Each row was made from one path, in order. Every step used is in the known rows, and no mark comes twice. Write each row's path.
Known rows
L/C/Z/Q: [-11 -11  -1 -16   6   3  19 -14  26  13 -22  -9   0 -17  -3   9  18 -15
  -4  -3   4 -11  -5  15  -1  14   9   2]
X/L: [ -6 -15  -3 -14   8   7 -14   1  20   9 -12 -16 -11 -18   0   3   6  -4
   3 -19  11  -1  -1  16   2 -13  -7   4]
W/Z/C/U: [ -2 -10   3  -5  -1  11   5  -9  17  42 -21  14   2 -15  -3 -13  21  -8
  -5 -19  18   8  -5   9   9  -9  -9  23]
X/L/C/U/Q/N: [ -4 -13 -14 -20  -3   4  22   0   5  26 -12 -20 -11 -10 -14  13  11  -5
  -2 -17   7 -19  18  19   1  -5  -8  12]
C/L/X: [  0 -18   1 -14   8 -10  21  -6  19  18 -23 -23   0 -23  -8   6  14  -9
  24 -14  20  -6  -3  19  -5  -8  -7  17]
N/Q/U/C/L/X: [ -3  -5   4 -24  -1 -10  30  -7   3  29 -21 -17  -9 -25 -30  12  31  -9
  22  -7  23   3  -9  37 -10  -7 -14  22]
W/Z/Q/U/C/L: [ -3   0  -8 -20   7   3   3   4  33  29 -33  -9  -8 -21 -10  18  31 -26
   8  -8  24  12 -18  32  -7  -5 -15  29]
V/Z/C/L/X: [-11  -4  13  -6   9  -6  21  -7  19  26 -31 -22  10 -20  -1 -11  10 -11
  18 -29  24 -15  -8  18  -2 -23   0  26]
N/Q/U/C/L: [ -4  -3  -2 -23  -4   1  17  -2  10  31 -11  -9 -14 -21 -25  16  31  -9
  10   3  21   4 -10  31  -5  -4 -22  22]
Z/Q/N: [-11 -12 -11  -7   5   3 -12   3  21  12  -3  -6 -12 -18   5  19  20 -13
  -4 -10  14 -16 -23  18   5  21 -20   8]
N/Q/U/C: [ -5  -4  -1 -21  -3   5   7  -4  -2  27  -5   1 -13 -21 -19  10  28  -1
   2   1  15   4 -15  32   3   3 -15  16]
Z/C/U/Q: [  3   1  -8 -10 -10  14  29 -11   4  39 -14   4   5  -9  -9   0  15   7
  -3 -12  13  -4   7  13   5  -7 -12  23]
U/Q: [  4 -14 -13 -10  -4   8  15   0  13  19  -5   0  -3 -12   0  10   9   3
   5 -10   8  -9  -3  14   6  -2  -8  19]
N/Q: [ -6 -18   1 -14  -4   9  -1 -10  13  22   4  12 -12 -18  -4   4  22   0
  -1 -11  14  -3 -13  13   8  10 -11   9]
W/Z/Q/U: [ -4 -10  -7 -16   3  11 -14  -4  17  21 -24   7  -9 -21  -2  12  22 -17
  -5 -17   6  10 -30  26   6  10 -10  16]
X/L/C/Z/W: [-18 -17   0 -18  -5 -13  10   0  29  17 -15 -26  -7 -17   0  -3   2 -15
   2  -8  12  -8   7  16  -9 -13  10  -1]
V/Z/X: [-16  -9   5   2   9   4 -15  -8  22  20 -13   6   0 -20   9  -7   5 -11
   8 -19  20 -21 -20  19   3  -3  -1  20]
L/X/Z: [ -2 -22   3 -10   0  -3  21 -18  22  11 -25 -10   5 -25   1 -15   7  -3
  16 -32  10  -7  -3   9   3   4   8   4]
Z/Q: [ -7  -9  -4 -13   8   8  -7  -7  20  13 -15  -3  -4 -17   8  11  18  -8
   0 -10  17  -4 -17  16   3  13  -9   8]
L/X: [ -2 -19   3 -11   8  -5  11  -7   5  14 -17 -13   2 -23  -4  -1  10  -2
  16 -16  15  -5 -10  19   3  -1   1  10]
U/C: [ -3  -9  -2 -11  11  -1   6   3  15  21 -12 -12  -2 -19  -1   4  17  -4
   9  -1  26  -4  -5  21   2  -5  -7  18]
N/Q/U: [ -5 -13  -1 -19  -8  10  -2 -11  -5  22  -1   7 -14 -19 -16   9  22  -1
  -5  -5   3   3 -21  25   8   9 -16   9]
V/Z/C/U: [ -9  -6   7  -6   3  12   7 -10   6  36 -20   5   9 -14  -1 -19  12   2
  -4 -19  17 -13  -2  13  10  -8  -2  23]
Z/X: [-10  -7   0   0   6   1 -12 -10  21  19 -11   1  -5 -21   1   6  10 -11
   8  -8  20  -9 -19  19  -2   1 -13  11]
L/C/U/Q: [  4 -14  -9 -21  -3   6  36 -13  -4  33 -21  -1   5  -9 -11   7  13   1
   2  -3  11 -11  14  16   7   0   4  19]
V/Z/Q/N: [-17 -13  -5  -6   9   5 -15   3  22  13  -3  -3  -7 -18  13   5  15 -12
  -4 -23  13 -28 -24  18   8  18  -9  15]
U/C/Z: [ -3 -11  -4  -8   2   2  21   1  31  20  -6  -6  -2 -20  -8  -3  20  -7
   6   2  12  -7   1  15  -2  -1   1  14]
U/Q/N: [  0 -15 -19  -5  -8   4  11   8  15  18   8  -5 -13 -13   0  17  12  -4
   1 -10   5 -21  -9  15   8   8 -20  18]
V/Z: [ -9 -20   3  -8  10   7  -7   0  14  17  -8   1   2 -18   8 -10   6  -1
   2 -18  12 -16 -12  14  12  -2   3  18]
Q/U/C: [ -2  -4  -6 -16   5   1   5   3  -1  21 -15 -15  -4 -21 -14  10  17  -6
   6   5  14   2 -11  34   3  -4 -13  17]
C/U/Q/N: [  4 -16 -20 -10 -11   9  20   1   7  31   5   4  -8 -11 -10  11  17   2
  -1  -9   7 -19   3  15   7  12 -19  21]
W/Z/V: [ -7 -25   9  -7   5  -1 -15   0  25  14 -16   6  -1 -20  14 -13   3 -12
  -3 -12  17   5 -18   6   7  -7 -12  19]
Z/Q/U: [ -5  -4  -8 -18   3  10  -7  -6   3  14 -20  -6  -7 -19  -5  18  18  -9
  -3  -5   5   2 -24  30   4  15 -15   8]

Write each row's path
[ -1  -8  -4 -13  10  -5  14   5  29  24 -16 -19  -2 -18  -7  10  21 -12
  17   2  30  -4   1  22  -6 -13 -13  25] : U/C/L
[-19  -7  11 -15  12   4  -5 -17  12  29 -35  -9   2 -17  -6 -10   3 -11
   5 -25  20 -18   7  23  -2 -16  11  15] : V/Z/X/L/C/U
[ -8 -21   9  -8  -2   1   1 -12  28   5 -19  -5   5 -20  14 -20  -4  -4
  -1 -16  11  -4  -8   0   4   1  -8   2] : X/Z/V
[ -5  -5  -9 -15  -5  12   8  -9  18  13 -15  -3  -7 -20 -11  10  20 -10
  -8  -4  -9  -2 -18  24  -2  19  -6   4] : C/Z/Q/U
[ -4  -4   2  -7  -1   9  10 -11   4  35 -19   0   5 -14  -8  -7  17   0
  -4  -8  17   0   0  13   6  -4 -13  15] : Z/C/U
[-12 -12   6 -14   9   4  -7 -15  26  34 -36   0  -6 -19  -8  -2  12 -21
   4 -23  21   2   3  20  -5 -16   5  15] : W/Z/X/L/C/U
[  0  -2  -7 -18   5  -3  13   5  12  25 -22 -24  -4 -20 -20  16  20 -12
  12   7  19   2  -6  34  -5 -12 -20  23] : Q/U/C/L
[-12  -3  -4 -27   3   6   9 -11  18   9 -33 -27 -11 -19 -15  15  14 -18
  -8 -11  -9  -1  -4  30  -8   0   4  -5] : X/L/C/Z/Q/U
[ -1  -1 -14  -4 -14   9  24  -1   5  38  -1  -1  -2 -10 -10   7  17   0
  -6 -12  10 -15   2  14   6   2 -25  21] : Z/C/U/Q/N
[-13 -11   2 -12  12  10 -10  -4  21  14 -16   2   2 -16  15  -1  12  -6
   0 -23  17 -16 -19  16   8  10   3  17] : V/Z/Q
[  0 -11   3 -15   5 -10  39 -11  37  19 -34 -27   6 -26  -7  -7  16 -11
  30 -22  29  -6   8  16  -9 -11   2  17] : U/C/L/X/Z
[-12  -4   1  -6   7   4 -22  -9  28  13 -15 -13 -12 -21   1   6   4 -12
   8 -20  17  -5  -8  21  -7 -13 -11   4] : Z/X/L
[-11 -17   1 -17   5   2  14  -7  28  10 -19 -23  -8 -19  -9  -1   7 -12
  -2 -13  -2  -7  10  14  -4 -11  11  -2] : X/L/C/Z
[ -7 -22  15 -10  -1  -8  16 -18  21   4 -30 -14  11 -25  10 -23  -5  -3
  12 -26  14  -5  -6   5   0  -1   1   2] : L/X/Z/V
[-13  -4   8  -2   7   8  -3  -3  14  24 -17  -4   7 -15   8 -13   7  -5
  -3 -23  16 -13 -15  14  10 -13  -2  19] : V/Z/C
[-11 -14   2 -19  12  -1  -2  -5  13  11 -25 -27  -7 -18  -3   7   4 -10
   2 -14  12  -4   4  19   2 -16   2   3] : X/L/C
[-12   3  -1 -18  13   7  -3   2   5  20 -25  -9   0 -19   0   5  18  -9
   3 -12  18  -9 -19  35   3   3  -1  24] : V/Z/Q/U/C
[ -3  -4   2 -18   8  -7  35 -14  43  18 -42 -25   6 -25  -1   2  24 -15
  29 -26  33  -5   1  18 -13   0   3  15] : U/C/L/X/Z/Q
[ -9 -12   8  -7   2  -5  16   0  31  12  -9 -11   3 -20   1 -12   8  -7
   1   6  15  -7  -1  11  -6  -4  -7  13] : U/C/Z/V
[-10 -14  -4  -8   1  -2  13 -13  30   7 -21 -14  -3 -26   6   2  17 -13
   9 -34  12 -18 -14  13   0  24  -4   1] : L/X/Z/Q/N
[ -5  -2  -6 -18   8   6  -5   3  19  25 -27   0  -7 -21  -5  11  28 -19
   1 -10  19  12 -24  32   1   3  -9  24] : W/Z/Q/U/C
[  0  -4  -1 -20   6 -13  29   0   5  24 -32 -33   1 -25 -25  12  20 -12
  26  -3  21   1  -4  38 -10 -14 -11  23] : Q/U/C/L/X
[ -4  -9   8  -5   6  -8  19  -7  31  32 -33 -12   2 -22  -6  -3  18 -20
  16 -28  25   6 -11  15  -4 -22  -9  27] : W/Z/C/L/X
[-11  -3   7  -4   6   4   6  -2  26  28 -22 -12   5 -15   3  -7   9 -12
   5 -21  21 -13  -9  13   2 -20  -9  26] : V/Z/C/L
[-11 -17  -9  -5   6   4 -18   6  35  19  -6   7 -16 -20  11  12  24 -23
  -6 -23  15  -7 -28  14   5  18 -16  16] : W/Z/Q/N
[ -8  -5   2  -2  -5  10  11 -15  28  21 -23  -5   4 -18   5 -14   9  -6
  -3 -25  11  -2  -6   4   6  -5  -7   5] : X/Z/C
[-11 -11   3  -2   7   5 -28  -4  43  20 -18   1 -16 -22   3  -1   8 -22
   7 -31  18   3 -14  17  -5 -18  -6  13] : W/Z/X/L
[ -7 -20   0 -12   3  -1  24 -11  21  16 -15 -10   1 -17  -9   0  12 -11
  -1   0   1 -12   0  12   3   4   9   4] : L/C/Z
[ -6  -8   3  -2   3   7  -5  -3  26  29 -18   6  -3 -18   5  -7  16 -15
  -5 -21  18   7 -18  10   8 -12 -10  21] : W/Z/C
[-16 -10   6  -8  12  -1 -16  -8  33  22 -33  -8 -11 -22   0   3   6 -27
   6 -27  20   1  -9  20  -5 -21   3  12] : W/Z/X/L/C
[-12  -5  -3 -19 -22  -9  19   1  13  33   4   3 -13 -20 -17   2  25  -7
   1   9  15   0 -12  29  -8   7  -7  13] : N/Q/U/C/Z/W
[ -9 -20   7  -6  -4  -1   7  -5  28   7  -6  -4   1 -19   4 -13   2  -5
  -5   0   2  -8  -7   6   0   2  -8   6] : C/Z/V
[-16 -20   2 -10  -1  -7 -11   6  15  23  -4  -1   2 -16  19 -13   1  -5
   6 -15  24 -18 -15  15   7  -4   3  20] : V/Z/W
[ -6 -16   1 -24   9   5   8 -12   4  24 -28 -19  -2 -16 -12   0   9  -4
   0 -13  13  -2  16  18   2 -10   4   5] : X/L/C/U
[-13 -20  11 -12   2  -8  18 -11  19   8 -19 -16   6 -18   0  -9   1 -11
  -5   5   4 -10  -2   8   0  -1   1   4] : L/C/Z/V
[ -1 -16 -16 -16  -6   1  32  -3  -3  32  -8  -7  -4 -11 -13  14  15  -4
  -1  -4   9 -23   8  18   7   9  -9  19] : L/C/U/Q/N
[  8 -15 -13 -17  -8  13  25  -8   5  31  -7   8   0 -10  -8   4  14   9
   3  -8  10  -7   9  13   7   3  -6  21] : C/U/Q
[-10 -10  -5  -9  -8 -14  18   8  32  26  -2  -8  -1 -19   0  -5  14  -9
   9   6  24  -8  -2  18  -8  -2   1  15] : U/C/Z/W
[ -9  -1   0   1   2  -2  14  -6  39  23 -10  -2  -4 -22  -9   0  18 -15
  12   2  18 -12  -5  21 -11  -1  -3  14] : U/C/Z/X
[ -6 -21  13 -12  -1 -12  23 -15  34   7 -35 -24   9 -24   5 -17  -1 -10
  20 -24  19  -6   0   5  -7  -9  -6   9] : C/L/X/Z/V
[  0 -12  -8 -26   0   9  26 -10   4  27 -25 -15  -3 -10 -11   8   8   1
   2 -16  10  -6  22  18   1 -14   4  14] : X/L/C/U/Q
[ -8   5  -4  -3  -3  -1  11  -6  23  25 -16  -6  -6 -25 -21   6  18 -16
   8   7   7  -6 -12  35 -12  -1  -9  15] : Q/U/C/Z/X
[-23  -6  11  -9  16  -1 -14 -10  21  16 -31 -19  -3 -19   5  -5  -3 -17
   8 -27  20 -19  -5  24  -2 -21  11  11] : V/Z/X/L/C
[ -5   5  -7 -20   8   5   1   0   6  20 -24 -14  -5 -21  -9  19  24  -9
   3   0  18   3 -19  36  -1   8 -13  16] : Z/Q/U/C
